Each row was made from one path, in order. Every step used is in the known rows, and no mark comes twice. Write each row's path.
Known rows:
geza -> ritu -> puzit: [ 1.539  2.066 -2.504  0.833 -2.164 -0.114  0.335  5.956  5.897  0.181
  1.126  1.210  0.590  2.467  6.139  4.675  3.936 -2.352 -0.535  1.025
  1.007 -1.431 -1.804]
siniba -> nobo -> geza: [ 1.859 -0.129 -3.376  4.029 -3.488 -2.345  0.032  2.620  0.570 -1.497
 -2.843  1.555 -1.554  1.094 -0.624 -1.397  4.868 -2.694  1.431 -2.976
  1.343 -2.499 -0.562]
kefovor -> tevaro -> pugaz: [ 0.766  2.345  1.742 -0.366 -0.507  0.879  3.697 -3.256 -1.854 -2.841
  0.590  0.585 -0.668 -3.875 -3.484  1.369  3.733 -1.724 -1.432 -1.695
 -0.171  1.411 -1.979]
pazo -> nabe -> geza: [-1.352 -5.851  4.449 -1.489 -3.772  1.021 -1.770 -3.291 -0.182  1.963
 -1.248  1.698  0.419  3.763 -2.496 -3.198  3.626  3.754  1.193  1.348
 -0.583 -0.323 -1.591]
puzit -> ritu -> geza -> kefovor -> tevaro -> pugaz -> pazo: [ 1.645 -2.333  0.888  7.879 -1.541 -0.289  3.243  1.325 -2.168 -3.827
  0.062 -2.137  1.604 -4.862  1.748  2.172  4.254 -3.941 -4.672 -6.844
 -0.513  0.617 -0.530]
pugaz -> pazo -> nabe -> geza -> ritu -> puzit -> kefovor -> tevaro: [ 0.939 -2.389  4.152  8.017 -2.710 -0.765 -3.933  2.919 -1.915  1.562
 -1.620  0.718  1.469  3.029  2.721  0.690  2.050  4.339 -1.308  4.085
  1.860  0.731 -1.495]
tevaro -> pugaz -> pazo -> nabe -> geza -> kefovor: [-3.134 -2.931  4.376  2.331  0.617 -0.650 -3.163 -1.811 -0.950 -1.135
 -1.189  2.023 -0.444  2.810 -2.267 -2.507 -0.212  3.725 -2.889 -0.623
 -1.833 -0.333 -1.095]
nobo -> geza: [ 0.919 -1.231 -2.035 -4.278 -2.192 -0.506  0.989  1.579  0.516 -1.581
 -0.714  0.955  0.101  0.839 -1.215 -3.638  4.161 -4.702  0.681  0.552
  0.636 -3.186 -1.620]
ritu -> geza -> kefovor: [ 0.766 -0.061 -0.023 -0.124 -4.703 -1.873  0.414  1.437  0.498 -0.869
  1.466 -1.107  0.993 -3.900  1.838  0.334  6.583 -2.052 -2.580 -4.703
 -2.031 -1.602 -1.581]
kefovor -> tevaro: [ 2.678  2.120  0.917  0.690 -3.770 -0.030  2.949 -1.300 -2.671 -1.125
  0.918  0.147  0.500 -3.215 -3.097  1.489  5.115 -1.965  0.136 -2.019
  0.428  0.946 -1.902]
geza -> ritu -> puzit -> kefovor -> tevaro -> pugaz -> pazo -> nabe: [ 0.056  0.318  1.593  6.671 -0.174 -0.576 -3.434  3.648  3.351 -0.070
  0.614  0.631  0.170 -0.043  6.562  4.989  2.449  0.679 -3.145  3.787
  1.503  1.124 -1.813]
kefovor -> tevaro -> pugaz -> geza -> ritu -> puzit: [ 2.286  5.132  0.601 -0.317 -1.692  2.334  4.076  0.840  1.086 -2.606
 -1.346  1.220 -0.744 -0.217  1.297  4.353  1.668 -1.336 -0.650  1.751
  0.697 -0.964 -1.414]
nabe -> pazo: [-0.417 -2.692  2.593 -3.112 -2.620 -2.224 -1.042 -2.907  3.941 -1.135
 -0.348  1.501  1.326  2.697  2.352 -1.541  3.746  0.909  0.694 -0.102
  2.001 -0.887 -2.120]
nobo -> geza -> ritu -> puzit -> kefovor: [ 2.009  0.687 -3.154 -1.065 -0.119 -0.035 -1.381  5.761  3.746 -0.674
  0.433  1.466 -0.182  0.659  5.919  0.558  5.136 -4.999 -0.374  4.711
  1.884 -3.370 -1.805]
ritu -> geza -> kefovor -> tevaro -> pugaz -> pazo: [ 1.005  1.783  1.570  3.680 -3.240 -1.517  1.498  0.963 -2.232 -1.690
  0.451 -0.749  0.867 -5.638  0.640  1.282  4.173 -1.359 -3.626 -4.321
 -1.345 -0.560 -1.414]
nobo -> geza -> ritu -> puzit -> kefovor -> tevaro -> pugaz -> pazo: [ 1.909  2.212 -1.639  2.477  1.268  0.124 -0.602  5.606  1.202 -1.564
 -0.748  1.691 -0.292 -0.514  5.187  1.193  3.033 -4.077 -1.639  4.994
  2.484 -2.431 -1.660]
siniba -> pugaz -> pazo -> nabe -> geza -> kefovor -> tevaro: [ 2.891 -2.905  1.827  8.001 -6.555 -2.169 -5.088  0.153 -7.352  1.166
 -2.246  2.474 -0.564  2.851 -4.091 -4.203  2.515  4.591 -0.738 -4.477
  1.922  0.790 -0.072]
siniba -> nobo: [ 1.371  0.345 -1.992  5.932 -4.196 -3.043 -0.176  1.142  0.997 -1.699
 -1.617  0.161 -0.936  0.809 -0.681  1.273  4.853 -0.148  0.134 -5.008
  0.697 -0.100 -0.662]
nabe -> geza: [ 1.730 -0.489  0.826 -4.006 -1.480  1.592  1.671 -1.079 -2.270 -1.362
 -0.665  1.613  0.421  2.452 -1.774 -2.331  5.955  1.130  1.149  1.591
  0.059 -1.650 -1.659]
pugaz -> geza: [ 1.932  1.293 -0.137 -4.537 -5.914 -0.061  0.807  0.291  1.396 -3.168
 -2.264 -1.101  0.362  4.207 -0.020  0.159  1.067  0.118  0.435  1.074
  0.041 -2.864 -0.649]
pugaz -> geza -> ritu: [ 2.917  3.742 -1.781 -3.668 -5.393  0.712 -0.561  2.363  3.755 -2.922
 -1.752  0.239  0.186  4.151  3.569  3.643  0.262 -0.580  0.956  3.250
  0.881 -4.086  0.111]
pugaz -> pazo -> nabe: [-1.646 -4.794  3.603  5.408 -5.396 -3.547 -3.867  0.836 -0.237  0.473
 -1.580 -0.932  1.408  3.883 -2.046 -1.373 -0.604  3.165 -1.563 -1.406
  0.379  0.642 -1.204]

Which path is each row?
[ 0.587  1.206  3.437  4.882 -0.596  1.600  1.643  0.805 -1.382  0.070
 -1.736  2.446 -0.139  0.682  0.154  2.105  1.286  1.835 -1.113  2.056
  1.053  0.631 -1.614]	kefovor -> tevaro -> pugaz -> pazo -> nabe -> geza -> ritu -> puzit
[ 2.323  5.120  0.567 -1.407 -1.840  2.109  2.935 -1.420 -0.130 -3.718
 -1.075  1.166 -0.831 -1.458 -0.171  3.817  1.186 -1.191 -0.533  1.671
  0.512 -0.973 -0.789]	kefovor -> tevaro -> pugaz -> geza -> ritu
[ 3.050  1.833 -2.738  0.061 -0.676  0.670 -0.193  5.334  2.118 -0.411
  0.437  1.856 -0.267 -1.212  5.206  1.269  5.609 -5.192  0.147  4.698
  2.427 -2.709 -1.957]	nobo -> geza -> ritu -> puzit -> kefovor -> tevaro
[ 3.324  4.001  0.532 -2.053 -5.870  0.486 -0.158  0.114 -0.883 -1.729
 -0.362  0.860 -0.344  1.166 -0.825  1.151  2.253 -0.833  0.445 -1.301
 -1.548 -2.645 -0.311]	pugaz -> geza -> kefovor -> tevaro
[ 0.070 -4.886  2.746  8.807 -2.464 -0.288  1.669  0.054 -1.517 -2.167
 -0.405 -1.998  1.348 -4.008  1.179  1.484  3.230 -2.470 -4.491 -6.278
 -0.581  1.045 -0.494]	puzit -> ritu -> geza -> kefovor -> tevaro -> pugaz -> pazo -> nabe
[ 0.035 -2.261  4.538  5.593  0.068  0.017 -1.263  1.155 -1.305  0.282
 -0.561 -0.358  0.291  0.628  2.467  0.179  5.015  2.659 -3.133  3.442
  0.915  2.254 -2.992]	ritu -> puzit -> kefovor -> tevaro -> pugaz -> pazo -> nabe -> geza
[ 2.552  1.666 -4.725  4.648 -3.027 -1.664 -0.910  4.126  2.435 -1.226
 -2.524  2.665 -1.577  1.081  2.352  1.124  4.096 -3.218  1.761 -1.143
  1.934 -3.446  0.013]	siniba -> nobo -> geza -> ritu
[ 1.590  1.447  1.574  1.480 -0.763  0.316  0.746  1.566  1.002 -2.238
 -0.065 -1.607 -0.214 -0.413  3.625  2.002  5.220 -0.516 -3.137  2.841
  0.643  1.141 -2.694]	ritu -> puzit -> kefovor -> tevaro -> pugaz -> geza
[-2.412 -2.622  3.678  4.222  1.975 -0.313 -3.957  0.691  1.183 -1.281
 -1.357  0.836 -0.121  3.026  3.372  0.352  0.676  3.983 -3.816  4.363
  0.282  0.405 -1.582]	tevaro -> pugaz -> pazo -> nabe -> geza -> ritu -> puzit -> kefovor
[ 2.700 -2.574 -0.241  5.760 -3.346  0.244  3.579  1.214 -1.543 -2.559
  1.263 -2.346  1.583 -5.376  1.786  2.210  6.997 -5.266 -3.107 -7.121
 -0.216  0.307 -0.664]	puzit -> ritu -> geza -> kefovor -> tevaro
[-0.603 -3.862  2.772  0.032 -3.020  1.651 -1.659  0.577  2.934  3.030
 -1.154  2.616  0.172  5.102  2.072  0.036  3.636  2.962  1.373  3.257
  0.180 -1.254 -1.630]	pazo -> nabe -> geza -> ritu -> puzit
[ 0.682 -0.531  4.476  4.707  1.531  0.398 -4.394 -2.598 -3.166 -2.113
  0.460  0.517 -0.161 -3.214  1.833  1.495  4.015  2.877 -3.105  5.385
  0.914  1.997 -1.357]	puzit -> kefovor -> tevaro -> pugaz -> pazo -> nabe -> geza -> ritu
[-0.237 -0.985  3.467  4.805 -4.295 -1.480 -0.171 -0.306 -1.638  0.024
 -0.131 -0.466  0.694 -4.644  0.146  0.572  3.452  0.063 -3.545 -4.052
 -1.639  0.027 -1.380]	ritu -> geza -> kefovor -> tevaro -> pugaz -> pazo -> nabe
[-0.787  0.037  3.490  4.549 -1.528 -1.109 -2.613 -1.730 -1.966  0.193
  1.592  2.240 -0.669 -2.042 -2.812  0.290  1.882  0.610 -2.516 -4.162
 -2.526  0.734 -1.235]	geza -> kefovor -> tevaro -> pugaz -> pazo -> nabe
[ 0.959  0.716  2.974  4.232  1.310 -1.638 -2.548 -2.250 -3.895 -4.257
  1.315 -1.801  0.201 -5.186  0.288  1.024  4.540  0.587 -4.662  1.784
  0.486  2.927 -1.867]	puzit -> kefovor -> tevaro -> pugaz -> pazo
[-1.514 -3.460  5.340  0.044 -1.420  1.956 -2.049 -4.766 -1.635  1.871
 -0.049  3.561 -0.929  0.884 -3.481 -2.620  3.905  3.279  0.044 -0.065
 -2.193 -0.048 -1.477]	pazo -> nabe -> geza -> kefovor -> tevaro -> pugaz
[ 4.030  4.636 -0.730  0.020 -4.298  1.103 -0.460  4.245  2.902 -2.033
 -1.235 -0.377  0.007  2.340  6.172  5.149  2.502 -0.672 -0.237  5.129
  1.611 -2.361 -0.791]	pugaz -> geza -> ritu -> puzit -> kefovor -> tevaro
[ 1.559  3.089 -0.660  2.588  1.238  0.551 -1.004  3.472  3.598 -1.571
  2.014  0.790 -0.166 -1.935  7.100  5.628  5.025 -1.724 -2.919  3.571
  1.157  0.482 -2.074]	geza -> ritu -> puzit -> kefovor -> tevaro -> pugaz
[ 0.255 -2.721  4.863  5.996 -4.194 -1.200 -3.293  0.064 -4.025  1.769
 -1.341  1.677  0.803  2.802 -2.706 -1.938  1.158  4.241 -0.486 -0.656
 -0.220 -0.178 -1.001]	pugaz -> pazo -> nabe -> geza -> kefovor -> tevaro
[ 2.654  2.939  1.208  2.793  1.854  2.322  0.208  3.168 -1.152 -1.466
 -0.624  2.429  0.052  1.297  4.511  2.441  4.871  1.863 -1.264  6.178
  1.687 -0.800 -1.692]	nabe -> geza -> ritu -> puzit -> kefovor -> tevaro -> pugaz -> pazo
